What can hang from each mark
M: F S
Q: F
G: R
V: S
J: W
E: A S
S: E G U V
F: J M Q

Each row was made from one small tree. The marks that hang from a mark follow it in brackets, in alphabetical order. Every link used is in the known rows. Write each row's tree.
Known rows
S(E U V): [-0.26 -0.28 -1.06 -1.38 -0.74 -0.10 -0.09 -0.03  1.98  1.28 -1.25 -1.32
 -1.67  0.39 -1.67 -0.63  0.03 -0.77  0.79  0.22]
S(E(A) G(R) U V): [ 0.04 -0.71 -0.89 -2.85 -1.88 -1.17  0.27 -0.94  3.48  1.63 -0.96 -0.93
 -0.17 -0.74 -2.12 -1.55 -0.34 -0.40 -0.27 -0.96]
E(S(U V)): [-0.78  0.57 -1.18 -1.65  0.58 -0.67 -0.83 -0.33  2.12  0.68 -2.09 -1.17
 -1.13  1.12 -1.59 -1.05  0.26 -0.64  1.24  0.81]
Q(F(J M(S(E)))): [-0.24  2.04 -0.59  2.66  1.41  1.86 -0.10 -0.08 -0.86  0.42 -0.35 -1.04
 -0.74  0.10  0.93 -1.22  0.41  0.35 -1.12 -0.32]
Q(F(J)): [-0.22  1.04  0.16  4.18  1.10  1.92 -0.53 -0.40 -0.73  0.08 -0.61 -0.77
 -0.92  0.98  1.75 -1.51 -0.36  0.91 -0.61 -0.36]
M(S(G V)): [-0.61  0.59  0.08 -1.81  0.77 -0.37  0.69 -0.17  2.42  0.66 -1.87 -0.73
 -0.52  0.18 -0.53 -0.86  1.37 -0.27  0.53 -0.01]
F(J M(S(E(A) G V))): [ 0.33  1.28 -0.50 -0.94  1.10 -0.45  0.31 -0.65  1.50  1.20 -1.01 -0.83
  0.12 -1.24 -0.74 -1.14  0.79 -0.35 -0.98 -0.64]
E(A): [ 0.83  1.05 -0.11  2.57  1.16  1.25 -1.36 -0.14  1.00  0.76 -1.17 -0.69
 -1.76 -0.12  0.90 -1.32  0.04  0.53 -0.72 -0.43]
Q(F): [-0.36  1.16 -0.21  3.37  0.70  1.93 -0.81 -0.12 -0.31  0.21 -0.94 -0.64
 -1.62  0.72  1.00 -1.16 -0.01  0.59 -0.47 -0.01]
F(M Q): [-0.77  2.26 -0.80  3.83  1.14  1.95 -0.87  0.07 -0.56  0.00 -1.14 -0.56
 -2.11  0.90  0.59 -0.99  0.30  0.62 -0.73  0.21]
V(S(G U)): [-0.47 -0.12  0.02 -2.15 -0.19 -1.11  0.87 -0.60  2.15  0.86 -1.58 -0.76
 -0.99 -0.01 -1.50 -0.56  1.12 -0.14  0.59  0.06]
V(S(G)): [-0.05  0.25  0.33 -0.60  0.53 -0.36  0.77 -0.37  1.84  0.68 -1.49 -0.68
 -1.07 -0.22 -0.55 -0.42  1.13  0.32 -0.02 -0.07]
M(F(J(W) Q) S(E U)): [-0.29  1.03  0.02  2.95  1.31  1.68  0.80  0.54  0.03  1.13 -1.20 -1.08
 -0.27  1.17  1.34 -0.57  0.78  0.64 -0.45 -0.30]
V(S(E(A) G(R) U)): [ 0.60 -0.48 -0.53 -2.80 -1.68 -1.27  0.78 -0.93  3.23  1.68 -0.85 -1.06
 -0.30 -1.38 -2.01 -1.21  0.27 -0.10 -0.59 -1.07]
M(S(E U)): [ 0.01  0.57 -0.45 -1.02  0.37  0.48 -0.02  0.44  1.89  1.12 -1.50 -1.44
 -1.63  0.07 -0.59 -0.75  1.00 -0.46  0.43  0.01]
F(M(S(G V)) Q): [-1.39  2.17 -0.80 -0.24  0.78  0.08  0.52 -0.33  0.92  0.33 -1.80 -0.38
 -0.65  0.24 -0.75 -0.84  1.46 -0.25 -0.24  0.27]
S(E G(R) U V): [-0.75 -1.04 -0.74 -3.29 -1.94 -0.96  0.92 -0.54  3.47  1.22 -1.02 -1.15
 -0.32  0.20 -2.24 -1.28 -0.21 -0.32  0.35 -0.64]
Q(F(J M(S(E G)))): [-0.53  1.71 -0.17  1.31  1.32  0.86  0.58 -0.42 -0.14  0.48 -0.66 -0.76
 -0.23 -0.51  0.31 -1.15  0.81  0.33 -1.30 -0.45]
E(A S(V)): [ 0.44  1.24 -1.07  0.19  1.39 -0.10 -1.53 -0.46  1.81  0.92 -1.93 -0.94
 -1.15 -0.04 -0.54 -1.20  0.15 -0.21 -0.03  0.25]
F(J(W) M(S(E)) Q): [-0.35  2.32 -0.66  3.82  2.15  2.15  0.05  0.41  0.05  0.83 -1.06 -1.40
 -0.73  0.90  1.63 -0.27  0.71  1.39 -1.11 -0.38]

Which tree is each row?
[-0.34  1.73  0.64  4.98  2.48  2.53  0.45  0.52 -0.53  0.45 -1.25 -0.70
 -0.16  1.73  2.86 -0.81  0.80  1.44 -0.70 -0.44] : M(F(J(W) Q) S)
[-0.94  1.51 -1.07 -1.06  0.26  0.21  0.71 -0.36  0.74  0.79 -1.07 -0.63
 -0.45 -0.68 -1.24 -0.76  1.02 -0.55 -0.59  0.15] : Q(F(M(S(E G V))))
[-0.65  1.57  0.46  0.72  2.23  0.49  0.40 -0.30  0.87  0.07 -1.09 -0.75
 -0.17  0.40  0.61 -1.33  1.09  0.63 -0.56 -0.44] : F(J M(S(G)))
[-1.04  0.23 -0.74 -3.03  0.55 -1.72 -0.10 -0.66  2.78  0.75 -2.37 -0.93
 -0.59  0.50 -2.18 -0.95  0.70 -0.70  1.09  0.66] : E(S(G U V))
[-0.45  1.29  0.08  5.36  1.77  2.21 -0.46  0.07  0.22  0.50 -1.31 -1.12
 -0.97  1.86  2.51 -0.53 -0.06  1.96 -0.59 -0.47] : F(J(W) Q)
[-0.83 -0.37 -0.12 -1.29 -0.70 -0.08  0.64 -0.60  2.92  0.49 -1.03 -0.79
 -0.20  0.77 -0.67 -1.55 -0.17  0.46  0.09 -0.76] : S(G(R) V)
[-0.33  1.17  0.54  6.16  1.99  2.66  0.12  0.30 -0.83  0.38 -0.94 -0.57
 -0.52  1.87  2.73 -0.79 -0.01  1.76 -0.90 -0.43] : M(F(J(W) Q))
[-0.81  1.73 -0.66  0.18  0.69 -0.10  1.06 -0.40  0.63  0.72 -1.35 -0.87
 -0.23 -0.24 -0.65 -0.77  1.10 -0.28 -0.67 -0.12] : F(J M(S(E G V)) Q)
[-1.48  1.69 -1.10  0.10  0.54  0.55  0.13 -0.79 -0.25  0.20 -0.61 -0.78
 -0.03  1.23 -0.37 -1.67  0.29 -0.42  0.37  0.02] : Q(F(J M(S(U V))))
[ 0.21  0.88 -0.64 -1.10  1.35 -1.13 -0.89 -0.81  2.42  1.03 -2.24 -0.66
 -0.54 -0.66 -1.13 -1.12  0.57 -0.31 -0.23  0.22] : E(A S(G V))
[-0.29  0.56  1.40  2.11  2.75  1.29  1.11  0.28  1.01  0.62 -1.15 -0.56
  0.59  1.08  2.08 -0.87  1.08  1.44 -0.54 -0.67] : M(F(J(W)) S(G))
[ 0.20  1.27 -0.99  0.11 -0.42  0.31  0.24  0.02  0.39  1.54 -1.49 -0.51
 -0.83 -0.63 -0.98 -1.10  0.88 -1.37 -0.34  0.04] : M(F(Q) S(E(A) U V))
[-0.28 -0.65 -0.41 -1.75 -1.20 -0.23  0.84 -0.35  3.18  1.08 -0.89 -1.09
 -0.44  0.01 -1.23 -1.19 -0.15  0.17 -0.24 -0.75] : S(E G(R) V)
[-0.49  0.14 -1.05 -3.23 -0.43 -1.74 -0.41 -1.22  3.64  1.06 -1.81 -0.84
  0.33 -0.04 -2.06 -2.01 -0.15 -0.30  0.18 -0.41] : E(A S(G(R) U V))
[-0.40  1.96 -0.63  3.45  2.13  2.42 -0.01  0.16 -0.31  0.81 -0.46 -1.28
 -0.31  0.73  1.68 -0.54  0.38  1.43 -1.17 -0.49] : Q(F(J(W) M(S(E))))
[ 0.78  2.08 -0.91  1.05  1.48  1.25 -0.94  0.23  0.83  1.06 -0.93 -0.99
 -1.61 -1.10  0.06 -1.01  0.78  0.01 -1.22 -0.34] : F(M(S(E(A))))
